Each row comes from the steps of one path. Every step used is in the known rows, and no mark comes twice. Write the path behind each row, first mark first.
Known rows
molo -> bifaz -> vutako: [ 0.17 -2.07  0.68 -0.16 -0.19  1.45 -0.53 -1.65 -0.26 -2.37 -1.01  1.36
  2.43  1.89  1.71  1.05  0.82 -2.37 -0.72  0.37]
silap -> nudu: [ 0.04 -0.66 -0.92  0.99 -0.37  0.06 -0.45  1.12 -0.34 -0.95  0.60  1.02
  0.22  0.89  0.65  1.02  0.31 -1.86 -1.48 -0.45]
gasoz -> nudu -> silap: [-0.59 -0.70  2.09 -0.27  0.57  4.00  0.09 -0.66 -0.72 -0.68 -0.25  1.74
 -1.53  1.21  0.76 -1.72  0.13 -0.99 -0.92  0.84]
molo -> bifaz -> fupavog: [-1.19 -0.37  0.49  0.54 -0.45 -0.71 -0.60 -1.12  0.91  0.33  1.40 -1.30
  1.74  1.16  1.08  0.19 -0.48 -1.87 -3.22  0.30]
fupavog -> bifaz -> vutako: [ 0.60 -1.94 -0.63 -0.58  0.60  2.61  2.08 -1.71  0.18 -1.83 -1.83  1.31
 -0.68  0.57  0.82 -0.56  0.26 -2.27  0.99  0.02]
fupavog -> neti -> vutako: [-1.32 -0.27 -2.20 -1.34  1.53  0.58  3.13  0.02  1.27 -2.11 -0.79  0.10
  0.31  2.06  1.04  0.22 -1.61 -1.65  0.39 -0.31]
nudu -> silap -> bifaz: [-0.03  0.10  0.67 -0.43  2.52  3.92 -3.88 -0.29 -0.18 -0.55  0.70  1.89
 -1.10  4.14  0.80 -1.07 -0.63 -1.37 -2.35 -0.85]
nudu -> silap -> bifaz -> vutako: [ 0.24 -1.26  1.46 -1.00  2.39  4.23 -5.01 -1.60 -1.21 -1.82 -0.59  3.70
 -1.37  5.25  2.03 -0.02  0.24 -1.24 -2.16 -0.64]
keto -> neti: [-1.33 -1.24 -1.90 -0.04  0.99 -0.32  1.01  0.24  0.40 -2.19  0.62  0.51
  0.41  0.72 -0.54 -0.24 -0.62  1.68  1.24  0.21]
nudu -> silap -> bifaz -> fupavog: [-1.24  0.44  1.36 -0.26  2.22  2.05 -5.00 -1.08 -0.03  0.70  1.76  0.95
 -2.15  4.49  1.37 -0.90 -1.00 -0.77 -4.69 -0.67]
silap -> bifaz -> fupavog -> neti: [-0.79 -0.26 -1.81 -0.15  1.47  0.23 -1.67  0.92  1.29 -1.90  0.82  0.40
 -0.34  4.07  0.80 -0.36 -1.97 -2.03 -3.50 -0.65]
keto -> neti -> silap: [-1.50  1.14 -3.54 -0.56  1.49  0.17  1.50  0.28 -0.02 -1.25  0.02  0.89
  0.77 -0.57 -1.58 -0.56 -0.77  3.39  0.62 -0.45]
nudu -> silap: [-0.68  0.24  1.47 -0.62  0.88  2.54 -1.58 -0.91  0.00  0.78  0.27  0.27
 -0.97  2.11  1.03 -0.64 -0.33 -0.29 -1.71 -0.09]
neti -> vutako -> bifaz -> fupavog: [-0.80  0.38  0.77 -1.27  1.75 -0.85 -0.69 -1.82  0.38  0.42  0.40 -0.10
 -3.34  1.43  0.71  0.98 -0.46 -0.17 -1.29 -0.04]
neti -> silap -> bifaz -> fupavog: [-0.76  2.56 -1.80 -0.16  1.88  0.13 -2.94 -0.13 -0.43  0.74  0.93  1.17
 -0.71  1.23 -0.58 -0.60 -0.92  1.03 -3.67 -1.26]
neti -> gasoz -> nudu -> silap -> bifaz: [ 0.82 -0.12  1.73  0.11  3.00  2.86 -2.22 -0.39 -0.89 -2.88 -0.04  2.32
 -3.19  4.91  1.00 -4.49 -1.21  0.34 -0.38 -0.52]
neti -> vutako -> bifaz -> molo: [ 0.47 -0.48  0.72 -1.60  1.64  1.26  2.33 -1.86  0.50  0.97  0.46  1.72
 -4.37 -0.17 -0.83  0.43 -1.04  0.95  0.15  0.20]
gasoz -> nudu -> silap -> bifaz -> molo: [ 0.26 -1.52  1.79 -0.37  1.84  5.58 -0.38 -0.93 -0.60  0.00  1.38  4.28
 -3.69  1.93 -0.36 -2.61 -1.16 -0.54 -2.43  0.46]
nudu -> silap -> bifaz -> fupavog -> neti: [-1.42 -0.03 -0.52 -0.69  2.36  2.84 -3.21  0.02  1.26 -1.15  1.10  0.58
 -1.27  6.06  1.76 -1.01 -2.24 -2.18 -5.24 -0.75]
neti -> vutako -> bifaz -> silap: [-0.44 -1.04 -0.37 -1.87  1.63  3.13  0.93 -0.37 -0.25 -0.85 -1.79  1.68
 -3.19  1.71  0.25  0.38 -0.36  0.57  0.15 -0.01]
gasoz -> nudu -> silap -> bifaz: [ 0.04 -0.85  1.34 -0.17  2.21  5.37 -2.07 -0.13 -0.92 -1.93  0.27  3.33
 -1.58  3.27  0.59 -2.28 -0.14 -2.20 -1.60  0.08]

Which path is each row?
[ 0.46  0.40 -3.51 -1.35  2.20  3.00 -1.15  0.45 -0.29 -3.61 -2.16  3.38
  0.71  3.32  0.44  0.09 -0.74 -0.82 -1.56 -1.36] | fupavog -> neti -> silap -> bifaz -> vutako
[-0.05  1.38 -3.13 -0.33  0.56  0.70 -0.25  1.46  0.91 -1.37 -0.18  0.47
 -1.42  2.10  0.20  1.32 -0.90 -1.72 -4.75 -1.02] | vutako -> bifaz -> fupavog -> neti -> silap -> nudu
[ 0.35 -0.18  1.88 -0.88  1.67  1.62 -0.13 -0.73  0.93 -2.75 -0.63 -0.09
 -5.21  5.33  1.63 -3.42 -2.07  0.05 -2.33  0.34] | vutako -> bifaz -> fupavog -> neti -> gasoz -> nudu -> silap
[-0.49 -1.61 -1.94 -0.45  0.36  4.35  3.65  0.30  0.79 -0.46 -1.50  0.55
 -1.35  0.09 -0.32 -2.02 -0.91 -1.08 -0.15  0.06] | fupavog -> bifaz -> silap
[-0.90 -1.80 -0.74 -0.04 -0.47  3.28  1.06  0.37  0.35 -0.89 -0.73  0.47
  1.78  1.46  0.63 -0.39 -0.40 -1.16 -1.87  0.32] | molo -> bifaz -> silap
[-2.54  0.07 -1.42 -1.17  1.09 -1.32  1.80 -0.72  1.51 -0.83  0.28 -0.85
 -0.79  2.53  1.59  0.46 -2.08 -1.06 -2.04 -0.12] | bifaz -> fupavog -> neti -> vutako
[ 0.34  0.08  0.29 -1.46  1.98  1.03  0.46 -1.07  0.12 -0.81 -0.68  0.74
 -2.23  1.06  0.17  0.81 -0.04 -0.80  1.07 -0.23] | neti -> vutako -> bifaz
[-1.86 -0.07 -2.30 -1.05  2.91  0.10 -0.29 -0.11  1.32 -2.26  0.71  0.87
 -0.80  4.59  1.43 -0.09 -2.39 -2.22 -2.68 -0.91] | silap -> bifaz -> fupavog -> neti -> vutako
[ 0.13 -0.44 -0.87  0.39  1.85 -0.74 -0.06  0.84  0.59 -4.19  0.14  0.98
 -2.52  4.84  0.93 -3.76 -2.46 -0.28 -1.50 -0.34] | silap -> bifaz -> fupavog -> neti -> gasoz -> nudu
[-1.52  2.25 -2.84 -0.74  0.32 -0.55  1.08  0.30  1.10  0.20 -0.21 -0.91
  0.08  0.68  0.00 -0.23 -1.76  0.84 -3.49 -0.58] | bifaz -> fupavog -> neti -> silap
[-0.66 -2.19 -2.97 -1.38  1.39  3.95  2.23  1.85  0.75 -3.70 -1.82  2.39
 -2.14  4.21  1.25  1.34 -1.10 -2.75 -1.76 -0.58] | fupavog -> neti -> vutako -> bifaz -> silap -> nudu
[-1.62 -1.02  0.38  0.22  3.61  0.78 -2.45 -1.00 -0.41 -3.72  1.61  2.15
 -3.89  6.10  1.00 -4.58 -2.22  2.62 -1.43 -0.15] | keto -> neti -> gasoz -> nudu -> silap -> bifaz -> fupavog
[-0.89 -2.50 -1.59  0.96 -0.77  3.25  0.49  1.50  0.03 -2.02 -0.09  1.56
  2.07  2.36  1.29  0.72 -0.02 -3.02 -3.27 -0.14] | molo -> bifaz -> silap -> nudu
[ 0.69 -1.26  0.04 -0.96  0.20  3.32 -0.38  0.67 -0.22 -0.61 -1.68  1.27
 -2.63  1.13 -0.46  0.00  0.14  0.73 -0.68  0.22] | vutako -> bifaz -> silap
[-1.23 -0.75  1.15  0.05  1.01  1.62  1.39 -1.03  1.50 -3.22  0.24 -0.89
 -0.68  5.68  2.66 -3.82 -2.61 -1.84 -3.47  0.51] | molo -> bifaz -> fupavog -> neti -> gasoz -> nudu -> silap
[ 0.30 -1.00 -1.17 -2.13  1.75  2.00  4.07 -0.77  1.79 -0.88 -0.23  1.38
 -3.50  1.36 -0.44  0.36 -2.21 -0.62 -0.32  0.10] | fupavog -> neti -> vutako -> bifaz -> molo
[ 0.12 -0.48 -1.53 -1.91  2.14  1.70  2.27  0.03  1.41 -2.67 -1.31  0.38
 -1.47  2.59  0.51  0.68 -1.23 -2.22  0.62 -0.32] | fupavog -> neti -> vutako -> bifaz
[-0.43 -1.49 -1.03  0.54  1.38 -1.30  2.61  0.16 -0.38 -4.34 -0.10  1.06
 -1.81  1.53 -0.37 -3.71 -1.17  3.39  3.23  0.54] | keto -> neti -> gasoz -> nudu
[-0.34  0.21  2.27  0.33  2.69  1.07 -3.36 -1.15 -0.79 -1.59  1.06  1.52
 -4.28  5.40  1.55 -4.27 -1.63  1.04 -2.78 -0.35] | neti -> gasoz -> nudu -> silap -> bifaz -> fupavog
[-2.46 -0.75 -0.28 -1.31  3.38  4.15 -0.16 -0.84  0.60 -2.74  0.52  2.62
 -2.35  5.74  2.23 -1.79 -2.18 -3.27 -3.47 -0.06] | gasoz -> nudu -> silap -> bifaz -> fupavog -> neti -> vutako
[-1.63  1.52 -2.97 -0.39  0.21  0.56  1.80 -0.02  1.85 -0.74  0.10 -1.26
  2.83  1.41  0.46 -0.15 -1.82 -1.76 -4.35 -0.41] | molo -> bifaz -> fupavog -> neti -> silap
[-1.14 -0.09  1.28 -0.33  1.08  0.44  0.57 -0.68  0.75 -2.12 -0.03 -0.47
 -3.49  4.84  2.17 -3.90 -2.50  0.75 -2.56  0.38] | bifaz -> fupavog -> neti -> gasoz -> nudu -> silap
